Each row was made from one small tree. Brackets hold a mark, then the marks that hang from it, in the order of their numbers. Every link used is in the known rows. Write each row's tree.
In the rows, zero is written as 128.
Known rows
(Q_719 (Q_365 Q_666) Q_374): [133 141 139 168 153 150 137 114 142 149 111 123 139 129 199 124 147 135
 131 127 120]
(Q_948 Q_158 Q_212 (Q_374 (Q_348 Q_478) Q_719)): [133  93 108  89 165 157 103   4 128 140 139 125 167 149 152 142 114 159
 145 155  58]
(Q_158 (Q_948 Q_212 Q_374)): [140 123 112  96 159 138 140 125 131 130 128 102 180 173 163 146 144 168
 131 144  71]
(Q_212 (Q_948 Q_158 (Q_374 Q_719))): [118 105 119 140 158 164 122  76 125 151 125 146 172 148 140 134 132 157
 135 116  85]
(Q_719 (Q_365 Q_666) (Q_374 Q_348)): [139 134 147 172 141 148  87  85 146 146 111 131 120 134 208 121 144 143
 130 139 124]
(Q_212 (Q_948 Q_158 (Q_374 (Q_348 Q_478) (Q_719 Q_365)))): [133 103 152 145 158 152  92  19 137 146 137 153 144 135 171 124 122 153
 128 109  83]
(Q_374 Q_719): [119 120 124 129 135 157 101 124 150 143  92 126 130 144 139 153 145 142
 137 124 103]
(Q_212 (Q_948 Q_158 Q_374)): [128 110 122 140 160 150 145 100 119 141 139 144 166 148 142 129 131 160
 136 122  87]
(Q_948 (Q_374 Q_348)): [145 121 131 129 138 150  75  99 134 136 112 120 119 145 154 129 152 162
 148 160  81]
(Q_948 Q_158): [122 116 126 122 149 139 149 137 132 129 124 141 138 144 141 149 123 142
 145 135 110]
(Q_666 Q_365): [115 130 115 132 123 150 155 154 134 115 101 129 151 160 154 142 173 143
 165 132 112]
(Q_212 Q_948): [130 119 124 153 137 141 133 140 141 134 121 140 139 149 148 140 141 157
 134 101 107]
(Q_719 (Q_365 Q_666) (Q_374 Q_948)): [146 136 136 182 150 151 148  99 151 160 118 128 131 129 194 115 118 134
 126 138 122]
(Q_158 (Q_948 Q_212 (Q_374 Q_348 (Q_719 (Q_365 Q_666))))): [126 126 125 118 154 143  72  57 148 149 126 116 171 186 189 141 148 168
 127 163  78]
(Q_158 (Q_948 Q_212 (Q_374 Q_719))): [129 118 110  95 158 151 116  98 138 141 111 106 186 174 159 150 148 165
 129 139  71]
(Q_348 (Q_212 (Q_948 Q_158 (Q_374 Q_719))) Q_478): [142  90 116 104 168 130 150  80 135 133 138 148 141 121 128 141 138 150
  85 113  63]
(Q_374 (Q_348 Q_212) (Q_719 Q_365)): [127 116 147 130 121 139  55  62 157 136 103 158  86 128 165 148 119 149
 105 118 100]
(Q_212 (Q_948 Q_158 (Q_374 Q_348 Q_719))): [122  98 125 142 148 162  77  49 128 148 124 153 156 154 148 132 127 164
 135 124  90]
(Q_374 (Q_348 Q_478)): [152 112 141 122 138 125  91 116 156 119 116 126  96 136 157 141 147 147
 136 141  96]
(Q_348 Q_212 (Q_374 (Q_719 (Q_365 Q_666)) Q_948)): [151 113 113 140 132 122 147  90 156 142 119 166  82 119 149 133 126 138
  64 164  78]
(Q_212 (Q_948 Q_158 (Q_374 Q_348 (Q_719 (Q_365 Q_666))))): [115 112 134 162 154 155  78  33 134 160 138 157 158 161 171 125 133 161
 132 141  95]

Write each row's tree
[122 118 144 153 140 160 133  60 152 159 119 155 127 136 158 138  78 132
 135 124 112] | (Q_374 (Q_719 Q_365) (Q_948 Q_158))
[141 102 121 104 148 135 101  80 121 129 133 147 120 137 140 137 126 161
 117 164  78] | (Q_948 Q_158 (Q_374 (Q_348 Q_212)))
[154 132 151 171 141 161 150  89 146 151 108 131 121 108 194 115  96 133
 130 102 121] | (Q_719 Q_365 (Q_374 Q_948))
[122 132 118 116 163 145 118  86 145 152 126 108 188 181 182 144 155 162
 125 148  74] | (Q_158 (Q_948 Q_212 (Q_374 (Q_719 (Q_365 Q_666)))))
[129 118 147 162 137 164  63  39 142 153 116 144 136 142 173 122 135 164
 134 107  87] | (Q_212 (Q_948 (Q_374 Q_348 (Q_719 Q_365))))
[126 112  98  99 166 157 162  67 109 139 151 123 186 154 147 140 109 161
 154 150  69] | (Q_948 Q_158 Q_212 Q_374)
[173  88 126 123 151 130 133  74 144 129 122 150 103 107 159 128  96 140
  91 140 107] | (Q_719 (Q_374 (Q_348 Q_212 Q_478) (Q_948 Q_158)))
[145 105 102 134 154 163 178  73 124 147 129 131 170 134 165 131  79 145
 137 127 108] | (Q_719 (Q_374 (Q_948 Q_158 Q_212)))
[123 106 130 130 153 145 132  59 128 145 137 162 142 127 149 136 115 155
  94 104  81] | (Q_348 (Q_212 (Q_948 Q_158 (Q_374 (Q_719 Q_365)))))
[143 116 135 123 152 132  71  48 155 146 122 131 104 131 165 132 160 150
 102 162  63] | (Q_948 (Q_374 (Q_348 Q_212 Q_478) (Q_719 (Q_365 Q_666))))
[153 108 134 140 149 139  97  85 139 133 130 129 131 140 158 123 155 165
 130 125  76] | (Q_212 (Q_948 (Q_374 (Q_348 Q_478))))
[122 132 132 169 138 153 115  83 167 168 112 137 121 151 161 135 120 137
 132 148 110] | (Q_374 (Q_719 (Q_365 Q_666)) Q_948)
[135 111 130 120 149 147  92  80 123 135 128 135 136 148 150 132 131 158
 149 166  87] | (Q_948 Q_158 (Q_374 Q_348))
[160  87 127 127 153 128 124  82 133 120 125 154 122 113 168 132 122 148
  89 108 105] | (Q_719 (Q_374 (Q_348 (Q_212 (Q_948 Q_158)) Q_478)))
[150 104  94 123 133 151 151  73 142 138 117 142 128 136 142 138 109 147
 113 153  71] | (Q_348 (Q_374 Q_719 (Q_948 Q_212)))
[165 108 159 149 144 131 113  62 145 126 122 151 102  96 201 121 119 145
  87  83 106] | (Q_719 Q_365 (Q_374 (Q_348 (Q_212 Q_948) Q_478)))
[110 137 137 155 142 150 100 103 160 156 108 132 129 152 166 145 152 137
 136 132 107] | (Q_374 (Q_719 (Q_365 Q_666)))
[145  91 133 128 141 142  91  53 162 144 118 149 106 140 143 142 101 139
 128 151 102] | (Q_374 (Q_348 Q_478) Q_719 (Q_948 Q_158))
[107 121 107 121 171 165 138  22 124 164 149 127 193 161 168 138 115 153
 149 157  69] | (Q_948 Q_158 Q_212 (Q_374 (Q_719 (Q_365 Q_666))))
[162 110 138 133 145 143 102 104 145 124 100 121 115 116 179 129 145 141
 129 124 107] | (Q_719 (Q_374 (Q_348 Q_478)))
[166  84 115 104 157  97 197 119 131 102 150 173 103 104 135 138 135 144
  58 123  66] | (Q_348 (Q_212 (Q_948 Q_158)) Q_374 Q_478)
[131 115 131 147 123 164  75   5 158 158 124 143 123 150 177 136  74 155
 141 133  99] | (Q_374 Q_348 (Q_719 Q_365) (Q_948 Q_212))
[143  90 126 121 134 126  71  77 160 127 114 154  99 132 141 149 141 155
  90 114  87] | (Q_374 (Q_348 (Q_212 Q_948) Q_478) Q_719)
[167 112 147 137 141 134 157  71 162 134 114 146  84 102 165 124 119 124
 100 132  73] | (Q_348 (Q_374 (Q_719 Q_365) Q_948) Q_478)
